What can hang from each mark:
tutiva: kamu niteg
zofa: lariv
kopap: nanu
kamu: lariv nukeg tutiva
lariv: kamu veru zofa
vosev: veru
nukeg: kamu veru
veru: kopap lariv nukeg vosev
dapizi: zofa

In the rows, zero is written as 128.
Known rows, with every way that one mark hangs from another:
dapizi[zofa]: [135 138  64 111 163 117  89 117 145 102 142 108 161 139 130 141 157  98
 114 141 168 190 100 166 148 140  88 130 107 180 119]
tutiva[kamu]: [117 155  62 119 129 118 106 100 160 130 155  97 122 124 131 104 165 105
 126 149 153 193 112 142 176 137  97 128 118 173 120]
nukeg[kamu[lariv] veru[kopap]]: [ 74 133  71 124 160 125 102 105 151 143 121  74 155  81 121 109 144 117
 125 126 197 150  97 167 156 170  91 115  95  99 151]
zofa[lariv[kamu[nukeg tutiva] veru]]: [155 155  62 124 126 111 120  80 119 148 125  72 107 111 108 147 142  99
 116 172 159 169  53 161 157 174  96 119 112 165 110]
nukeg[veru[lariv[kamu zofa] vosev]]: [125 152  77 110 181 124 116 123 114 152 113 115 170 101 123 125 117  92
 127 189 138 117 102 159 145 157 149 141 106 139 108]
lariv[veru zofa]: [164 164  90 119 171 116 119 108 124 100 110  99 140 142 138 145 134 100
 142 186 155 174  86 188 159 148  99 138 128 176 124]
kamu[lariv[veru zofa] tutiva]: [192 147  69 138 153 108 134 109 103 142 114  82 100 143 125 148 114 101
 121 190 154 154  71 179 137 146 109 116 102 162 123]
nukeg[kamu veru[kopap lariv[zofa]]]: [ 72 147  76 129 159 134 107 112 110 136 120 104 167  89 138 127 138 105
 128 149 170 117  94 183 139 160 127 124  91 110 144]
vosev[veru[kopap[nanu] lariv nukeg]]: [ 89 143  87  73 140 113 113 123 129 125 144  95 125 110 124 115 123 118
  84 150 198 112  97 190 169 163 119  60 105 155 112]
vosev[veru[lariv[kamu zofa] nukeg]]: [129 148  67 100 157 107 138 121 118 146 146 125 126 110 123 127 121  92
 106 181 134 109 106 164 155 131 135 124 122 179 106]
dapizi[zofa[lariv[kamu[tutiva]]]]: [151 142  27 149 142 115  90  82 109 144 142 104 152 128 119 153 175  90
 104 157 157 188  73 159 164 146  97 130  90 186 102]
veru[lariv]: [123 159  64 110 142 108 105 114 134 115 145  91 116 115 130 133 129  95
 122 162 176 156  99 153 152 134 104 128  99 171 121]
lariv[kamu veru zofa]: [158 167  81 125 197  96 129  89 125 133 124 107 146 128 136 147 152  98
 140 188 142 174  91 161 170 146 100 150 142 165 108]
veru[kopap[nanu] lariv vosev]: [ 90 154  90  78 169 109  99 117 125 120 141  87 163 110 130 126 115 114
  96 155 192 122  97 158 155 175 129  72  87 127 111]
lariv[kamu veru[vosev] zofa]: [161 166  95 103 205 104 122 104 123 138 112 113 176 132 124 142 133 100
 131 195 124 152  92 153 161 163 125 142 131 152 107]
lariv[veru[nukeg] zofa]: [153 148 102  96 162 111 125 128 128 101 120 111 126 141 133 137 117 112
 132 194 133 143  91 180 143 153 109 131 133 182 112]
veru[kopap]: [102 173  88 107 152 116  99 106 142  95 138  81 151 117 140 130 141  98
 119 140 185 185  78 162 177 161  80 114 109 147 128]
vosev[veru[nukeg]]: [130 150  88  81 126 126 111 137 150 108 125 104 127 129 117 108 136 110
 108 157 159 153  93 186 176 151  91 109 124 191 127]
nukeg[kamu[lariv]]: [105 130  54 123 161 103 114 103 159 134 151  84 134 103 121 114 148 122
 121 136 176 159 114 143 143 139  82 124 100 142 143]
zofa[lariv[veru]]: [157 167  60 122 132 124  91  91 135  98 106  77 132 122 119 144 147  96
 146 180 190 194  78 185 184 162  89 137 108 188 128]
vosev[veru]: [140 168  77 103 135 130 106 117 145 107 115  93 141 132 122 116 152  99
 116 149 182 185  88 193 194 146  80 116 119 186 139]
kamu[nukeg[veru] tutiva]: [128 139  97 112 111 141 114 131 131 125 106  79 114 119 118 111 126 113
 110 145 163 158  60 187 140 174  85 102 111 153 129]
vosev[veru[kopap]]: [116 178  86 100 139 129 102 111 137 107 119  86 155 121 126 122 148  92
 108 135 195 182  75 191 202 163  86 102 111 154 143]
zofa[lariv[kamu]]: [123 167  43 132 146 110 101  81 143 113 138  84 148 102 126 130 163  93
 135 165 177 195  90 152 190 150  83 143 113 185 111]
vosev[veru[kopap[nanu] lariv[kamu]]]: [ 94 162  65 102 175  97 119  84 125 156 147  92 145  97 128 125 156 105
  93 146 208 143  96 172 197 157 112  80 114 138 110]
vosev[veru[kopap nukeg]]: [104 161  98  78 131 125 107 129 143 107 128  97 141 120 122 115 130 103
  98 143 171 151  81 184 184 165  95  95 115 161 129]
tutiva[kamu[lariv nukeg] niteg]: [114 122  46 110 123 103 146 137 172 154 180  53  77  85 115 101 124 104
 118 129 177 179  96 126 144 132 110 100 106 172 104]
veru[kopap nukeg]: [ 91 157 101  84 143 111 104 125 146  97 147  93 138 116 134 123 123 110
 110 147 161 155  83 154 160 163  90 106 113 154 116]
tutiva[niteg]: [126 162  73 113 151 103 115 135 141 115 140  76 127 112 135 127 151 104
 133 146 180 202  71 161 187 133  77 123 120 204 106]
zofa[lariv[kamu veru]]: [149 170  51 128 158 104 103  71 134 129 119  83 137 109 116 147 165  92
 143 182 177 195  82 160 193 159  90 150 122 178 111]
veru[kopap lariv nukeg]: [ 86 152  85  82 137 104 108 126 130 114 159  95 116 104 132 135 106  99
 103 155 165 123  90 146 142 152 117 107  94 147 111]
veru[nukeg]: [116 146  92  88 139 111 109 131 155  98 143 102 124 126 129 116 129 117
 118 161 147 158  96 156 153 148  85 121 123 185 112]
zofa[lariv[veru[nukeg[kamu[tutiva]]]]]: [132 136  67 120 113 121  94  94 113 148 119  98 117 122 106 136 154 131
 118 173 140 135  70 172 152 167  97 121  98 174 128]

Rows:
[107 160  95 100 161 143 102 138 105 119 102  99 177 106 131 129  98  87
 121 173 162 111  85 182 143 176 153 115  83 120 127] | nukeg[veru[kopap lariv[zofa] vosev]]
[173 169  63 119 146 114  97  83 105 163 103  91 146 127 104 148 147  98
 116 191 143 165  58 156 181 176 117 129  99 166 108] | zofa[lariv[kamu[tutiva] veru[vosev]]]
[166 144  46 123 148 126  78  96 128 105 114  95 156 134 115 162 159  88
 134 169 187 196  87 189 162 156 101 140  98 191 121] | dapizi[zofa[lariv[veru]]]
[165 143  56 147 145 103 144 143 103 144 139  68  98 121 133 136 120 102
 115 165 162 169  57 169 151 124 103 103  96 196 104] | kamu[lariv[zofa] tutiva[niteg]]
[139 164  54 123 166 109 133 104 112 145 138 113 139 112 128 134 140  82
 114 175 158 140 100 172 172 129 127 131 116 173 120] | vosev[veru[lariv[kamu zofa]]]
[102 132  86 108 129 110 109 114 128 147 147 112 123 126 123 113 153 139
  98 146 121 132  83 151 137 151  84 110 109 162 126] | veru[nukeg[kamu[tutiva]]]
[102 130  79 111 132 102 119 138 120 166 155  98 112 111 123 120 156 140
 106 139 130 146  64 151 153 138  87 105 111 189 107] | veru[nukeg[kamu[tutiva[niteg]]]]
[161 167  73  99 139 131  84 106 134 105  94  82 159 127 108 140 129  98
 137 188 172 170  80 175 175 176 114 130  96 176 126] | zofa[lariv[veru[vosev]]]
[132 142  28 134 162 112  87  86 137 118 147 104 172 114 120 148 174  86
 123 152 175 198  99 156 169 145  96 144 104 185 103] | dapizi[zofa[lariv[kamu]]]
[104 113  69 113 162 107 132 128 145 123 157 105 132 107 128 111 118 131
 117 159 137 113 118 152 111 139 106 119 109 153 129] | veru[nukeg[kamu[lariv[zofa]]]]
[137 149  82 126 151 108 147 108 115 133 149  96 125 124 133 130 127 105
 102 160 124 149  67 154 131 154 100 111 124 159 106] | lariv[kamu[nukeg tutiva] zofa]
[109 129  72 121 134 111 124 123  94 153 155 124 114 121 131 131 122 126
  99 171 109  85  90 157 106 136 129 114  91 160 120] | veru[lariv[zofa] nukeg[kamu[tutiva]]]
[134 132  76  96 181 104 105 107 150 157 121  89 152 111 101 126 131 124
 125 160 158 135 109 144 139 164 114 124  96 121 142] | nukeg[kamu[lariv[veru[vosev]]]]
[132 175 110  79 172 117  92 111 133 117 107  87 169 128 120 143 123  98
 119 165 166 161  74 162 171 184 112 114 105 129 128] | lariv[veru[kopap vosev]]
[107 114  84  90 169 114 124 144 145 130 145 111 160 111 116 107  99 132
 110 166 119  90 120 142 104 155 132 111  96 139 127] | veru[nukeg[kamu[lariv[zofa]]] vosev]
[177 147  35 145 156 110  91  71 102 160 122 102 143 135 110 170 177  89
 114 173 157 189  67 168 167 154 104 137  99 180 102] | dapizi[zofa[lariv[kamu[tutiva] veru]]]
[103 151 106 107 114 141 109 123 124 123 110  69 127 111 124 118 121 105
 101 132 176 155  45 186 148 189  89  89 102 122 132] | kamu[nukeg[veru[kopap]] tutiva]
[147 131  48 111 162 111 105  87 142 125 138  90 148 109 105 157 152  89
 122 157 173 180  87 161 139 167 105 136 113 166 107] | dapizi[zofa[lariv[kamu[nukeg] veru]]]
[141 155  56 120 153 127  75  89 121 101 117  86 168 124 118 169 154  81
 125 155 199 193  75 189 170 170 106 126  88 160 125] | dapizi[zofa[lariv[veru[kopap]]]]
[ 96 157 104  81 175 114  95 115 142 101 130  86 185 123 134 114 133 126
 101 146 187 155  90 168 172 184 102  72 105 136 115] | veru[kopap[nanu] vosev]
[141 128  65 116 122 101 144 148 133 147 155  46  74 101 115 125 106 107
 103 136 179 166  49 151 134 142  91  85  96 178 106] | kamu[lariv nukeg tutiva[niteg]]
[116 140  89  64 142 111 104 148 137 122 145 109 130 117 114 121  93 108
 104 177 134 102 104 137 127 153 137 113  91 164 107] | veru[lariv nukeg vosev]
[103 143  88 103 156 119 122 112 161 130 126  86 138  91 119 107 141 107
 127 145 168 167  88 158 155 170  85 128 138 142 115] | lariv[kamu[nukeg[veru]]]
[138 157  78 100 161 122 112 136 114 109 132 109 156 126 131 134  99  94
 116 184 141 120 100 159 129 145 145 124  88 162 119] | veru[lariv[zofa] vosev]
[ 90 153  98  60 145 111  98 140 129 121 147 100 143 107 119 129  88 101
  95 162 148  99  92 138 134 168 142  99  82 133 110] | veru[kopap lariv nukeg vosev]
[145 153  92 107 183 100 145 101 136 122 136  95 134 117 129 140 127 101
 131 174 140 158  86 159 138 160 105 133 145 152 110] | lariv[kamu[nukeg] veru zofa]
[109 145  81  69 168  92 115 126 138 153 158 116 137 103 113 124 110 106
 103 177 123 103 109 112 136 149 140 126 106 153  92] | veru[lariv[kamu] nukeg vosev]
[ 86 151  99 107 162 130  97 108 143 108 108  80 165 108 139 108 153 125
 121 144 215 173  86 199 187 184  79  84 122 136 120] | nukeg[veru[kopap[nanu]]]
[167 132  74 110 134  96 145 136 124 162 134  45  62 110 106 142 108 109
 112 154 178 166  44 159 137 150  99  92 104 173 107] | kamu[lariv[veru] nukeg tutiva[niteg]]
[142 167  41 146 126 111 103  78 113 139 133  84 130 114 124 136 165  96
 115 166 161 188  64 155 185 152  85 129 102 185 109] | zofa[lariv[kamu[tutiva]]]
[ 94 130  57 108 108 126 129 144 148 169 152  72  85  75 116 102 131  98
 128 140 174 154  89 151 149 142 134 112 104 166 105] | tutiva[kamu[nukeg[veru[lariv]]] niteg]
[ 78 135 123  67 157 140 104 136 152 103 108  75 181 101 121  97 112 129
 103 137 196 133  82 189 148 212 108  60 112 108 121] | kamu[nukeg[veru[kopap[nanu] vosev]]]
[138 163  62 133 157  87 129 110 113 174 148  84 114 113 130 135 167 106
 115 150 152 196  51 140 191 131  81 122 122 192  87] | lariv[kamu[tutiva[niteg]]]
[118 122  60 142 135 127 108 108 130 171 113  83 123 105 112 109 151 129
 116 141 168 146  86 171 144 157  87 115  91 131 145] | nukeg[kamu[lariv tutiva] veru]
[ 92 148  93 106 139 139 124 134 117 104 124  82 137  90 136 128  91  89
 119 153 180 117  78 188 119 173 132 105  96 120 130] | kamu[nukeg[veru[kopap lariv[zofa]]]]
[115 136  67 148 137 135 113 114  88 162 113 111 135 111 130 126 143 116
 119 166 142 111  82 187 128 147 123 127  90 141 138] | nukeg[kamu[tutiva] veru[lariv[zofa]]]
[112 152  53 115 132 113 116  94 155 104 150  73 135  91 119 123 139  95
 124 151 177 178  85 149 158 163  87 126 116 171 112] | zofa[lariv[kamu[nukeg]]]
[126 161  56 129 177  95 130 100 117 134 155 109 134 109 141 140 134  89
 125 179 146 143 104 144 146 127 121 143 116 165 103] | veru[lariv[kamu zofa]]
